What can hang from each mark:
potefe: leser susot
leser: gisi
dazi: leser susot
goga: dazi gisi potefe
gisi: goga susot
nizor: goga leser susot

Known rows, with every way that one mark hangs from another:
goga(dazi gisi): -0.73  2.44  1.62  0.93  -0.55  0.61  0.26  -0.38  5.18  0.46  2.92  0.28  -1.04  -0.36  1.55  -1.02  0.95  -0.36  -1.03
leser(gisi(goga(potefe))): -0.88  2.10  0.75  -1.43  -0.08  -0.38  0.09  1.29  4.76  0.21  -0.09  0.78  -1.70  -1.13  1.48  -2.32  -0.81  -0.99  -0.29
nizor(goga(dazi) leser(gisi)): -0.80  2.56  2.04  -0.58  -0.65  0.25  -0.92  -0.44  3.72  0.08  0.24  1.61  0.75  0.41  0.52  0.06  -1.24  -0.89  -1.39
goga(gisi): -0.44  1.50  1.84  -0.27  -0.12  -0.17  0.76  1.10  4.72  0.29  2.27  0.39  -0.40  -0.61  1.63  -1.96  0.93  0.02  0.34
dazi(leser susot): 0.35  0.76  2.59  0.27  -0.51  1.35  0.31  1.76  4.13  -0.66  2.41  1.97  -0.78  -0.39  1.70  -2.91  2.52  1.55  0.07
leser(gisi(goga susot)): -0.97  3.01  0.25  -1.88  0.16  -0.31  0.27  3.74  4.71  -0.21  -0.47  1.57  -2.37  -2.34  2.47  -2.81  -0.80  -0.43  0.25
potefe(leser(gisi(goga)) susot): -1.32  0.84  1.17  -0.61  0.44  -1.66  -0.86  -1.86  2.16  0.13  -2.42  0.71  -0.46  0.15  2.40  -1.44  1.03  -1.02  -1.12
potefe(leser): -0.85  1.48  2.96  -0.05  0.13  -0.75  -1.02  -0.35  3.12  -0.37  0.23  0.59  -0.18  0.65  2.51  -2.14  0.08  -0.53  1.14
dazi(susot): -0.47  -0.22  2.08  -0.03  -0.04  0.43  -0.22  1.50  4.49  -0.68  1.91  1.63  -1.69  -0.06  2.19  -1.88  1.46  0.89  0.01
gisi(goga susot): -1.13  4.26  1.69  -1.43  0.55  -0.19  0.37  1.97  5.53  -0.21  -0.53  1.09  -3.04  -1.74  3.13  -2.99  -0.93  -0.51  1.65
nizor(goga susot): -1.19  1.40  2.38  -2.00  1.07  -0.18  -0.80  -0.67  3.54  0.34  -0.66  1.14  -0.65  0.19  1.45  -1.54  -0.95  1.15  -0.79
nizor(leser): -0.76  2.64  3.63  -0.88  -0.50  -0.06  -1.62  0.16  3.16  -0.30  0.11  1.22  -0.01  0.92  1.99  -1.00  0.07  0.26  0.91
gisi(goga(dazi(susot) potefe(leser))): -1.58  1.83  2.30  0.61  -0.43  -0.25  0.48  -3.21  5.27  0.27  0.36  0.28  -2.13  0.77  1.86  -1.20  -0.13  -1.87  -0.37
dazi(leser(gisi(goga)) susot): 0.26  0.53  1.14  -0.46  -0.90  0.91  1.29  2.54  4.09  -0.46  1.39  2.24  -0.20  -1.37  0.98  -3.05  2.06  0.78  -0.84
nizor(goga(gisi potefe) leser susot): -2.01  1.10  3.36  -2.41  0.14  -1.18  0.65  -3.23  3.17  1.49  -0.89  0.45  0.49  1.68  0.58  0.55  -0.73  -0.22  -1.40
nizor(goga leser(gisi)): -0.59  1.87  2.30  -1.55  -0.30  -0.35  -0.53  0.68  3.28  -0.01  -0.24  1.72  1.22  0.16  0.62  -0.73  -1.23  -0.57  -0.42
leser(gisi(goga)): -0.46  2.14  0.61  -1.31  -0.20  -0.15  -0.13  2.29  4.33  -0.22  -0.02  1.24  -0.75  -1.57  1.47  -2.60  -0.31  -0.39  -0.17
nizor(goga(dazi gisi) leser susot): -1.80  1.91  2.94  -1.26  -0.34  -0.30  0.06  -3.09  3.04  1.15  -0.30  0.99  1.13  1.37  0.46  1.04  -0.23  0.15  -2.30
leser(gisi): -0.36  1.40  0.79  -1.02  -0.04  0.08  -1.03  3.21  3.84  -0.39  0.91  1.39  -1.15  -1.12  1.82  -2.34  0.05  0.35  -0.36

Rows:
-1.66  0.12  1.56  0.80  -0.53  -0.06  -0.35  -1.72  4.36  0.15  1.42  0.80  -2.48  1.06  2.02  -0.48  0.54  -1.40  -1.78 -> goga(dazi(susot) potefe(leser(gisi)))
-1.65  0.59  1.77  -0.64  0.68  -1.40  -1.22  -2.30  3.01  0.50  -1.28  0.12  -2.36  1.00  2.69  -1.24  0.51  -1.10  -0.87 -> goga(potefe(leser(gisi) susot))
-1.33  5.59  2.00  -0.51  0.08  0.74  0.50  -0.38  6.26  0.41  0.15  0.61  -4.16  -1.18  2.77  -2.65  -0.86  -1.17  0.53 -> gisi(goga(dazi(leser) potefe) susot)
-1.31  2.93  1.53  -0.22  0.45  0.06  1.34  -1.27  6.51  0.94  2.01  0.18  -2.61  -0.41  1.63  -0.98  -1.22  -1.63  -0.69 -> nizor(goga(dazi gisi(susot) potefe))
-1.59  4.17  1.86  -1.63  0.76  -0.44  0.51  0.78  6.07  0.27  -0.65  0.45  -4.21  -1.18  3.21  -2.78  -1.39  -1.27  1.51 -> gisi(goga(potefe) susot)
-1.28  3.88  2.14  0.06  -0.15  0.37  -0.29  -2.44  5.93  0.49  0.40  -0.06  -2.80  -0.07  1.85  -1.70  -1.02  -1.53  0.03 -> gisi(goga(dazi potefe))
-1.16  1.50  1.40  -0.99  0.12  -1.03  -0.58  2.36  3.11  -0.38  -0.27  1.33  -1.13  -0.63  2.94  -2.28  -0.30  -0.61  0.51 -> potefe(leser(gisi(susot)))
-0.52  1.80  2.41  0.55  -0.03  1.18  0.46  -2.01  5.66  0.31  2.15  0.99  -1.77  0.38  0.90  -1.50  -0.16  -0.55  -1.04 -> nizor(goga(dazi(leser susot) potefe))
-1.67  -0.17  2.06  1.34  -0.74  -0.44  1.56  -3.21  5.14  0.83  2.75  -0.08  -1.62  1.33  1.66  -0.12  1.46  -1.82  -1.64 -> goga(dazi(susot) gisi potefe(leser))
-0.09  3.77  1.19  -1.36  -0.23  0.66  0.51  3.51  4.36  -0.21  0.32  1.79  -1.22  -2.20  1.93  -3.75  0.34  0.40  0.44 -> dazi(leser(gisi(goga susot)))
-0.28  4.46  2.25  0.45  -0.59  1.25  -0.13  -0.88  5.13  -0.01  0.77  0.75  -1.00  -0.75  1.49  -2.55  0.08  -0.43  0.18 -> gisi(goga(dazi(leser)))
-1.18  3.28  1.76  -1.06  -0.41  0.14  -0.61  0.63  3.96  0.03  -0.11  1.91  -0.45  -0.24  1.32  -0.17  -1.44  -0.90  -1.12 -> nizor(goga(dazi) leser(gisi(susot)))
-0.03  0.49  1.24  -0.58  -0.77  0.77  1.44  1.66  4.53  -0.17  1.40  1.86  -1.03  -1.00  1.01  -2.86  1.75  0.35  -0.90 -> dazi(leser(gisi(goga(potefe))) susot)
-1.53  1.84  3.61  -2.37  0.22  -0.58  -1.09  -1.77  2.34  0.46  -1.71  1.42  0.89  1.40  1.08  -0.10  -0.93  0.88  -0.81 -> nizor(goga leser susot)
-0.16  1.12  1.77  1.48  -1.19  1.47  1.58  -0.10  5.13  0.25  3.88  1.13  -0.54  -0.44  1.05  -1.36  2.87  0.40  -1.73 -> goga(dazi(leser susot) gisi)
0.06  3.15  1.33  -1.18  -0.14  0.90  -0.18  4.29  4.00  -0.37  1.05  1.94  -1.42  -1.88  2.28  -3.63  0.71  1.01  0.30 -> dazi(leser(gisi(susot)))
-1.62  1.32  2.57  -2.20  1.20  -0.40  -0.55  -1.92  4.14  0.84  -0.73  0.53  -1.75  0.76  1.47  -1.29  -1.41  0.40  -0.88 -> nizor(goga(potefe) susot)
-1.92  2.27  2.15  -2.22  -0.66  -0.42  -1.46  -0.62  2.04  0.47  -2.19  1.60  0.06  0.60  1.31  0.09  -0.13  0.59  -2.11 -> nizor(leser(gisi(goga(dazi))) susot)
-1.33  1.08  1.80  -0.38  0.62  -0.87  0.38  -2.45  4.66  1.20  0.74  -0.54  -2.56  0.43  2.24  -1.06  1.44  -0.69  -0.92 -> goga(gisi potefe(susot))
-1.09  1.87  0.61  -1.39  0.34  -0.61  -0.31  0.06  4.33  0.36  -1.01  0.65  -2.17  -0.89  1.80  -1.91  -0.09  -0.85  -0.91 -> leser(gisi(goga(potefe(susot))))
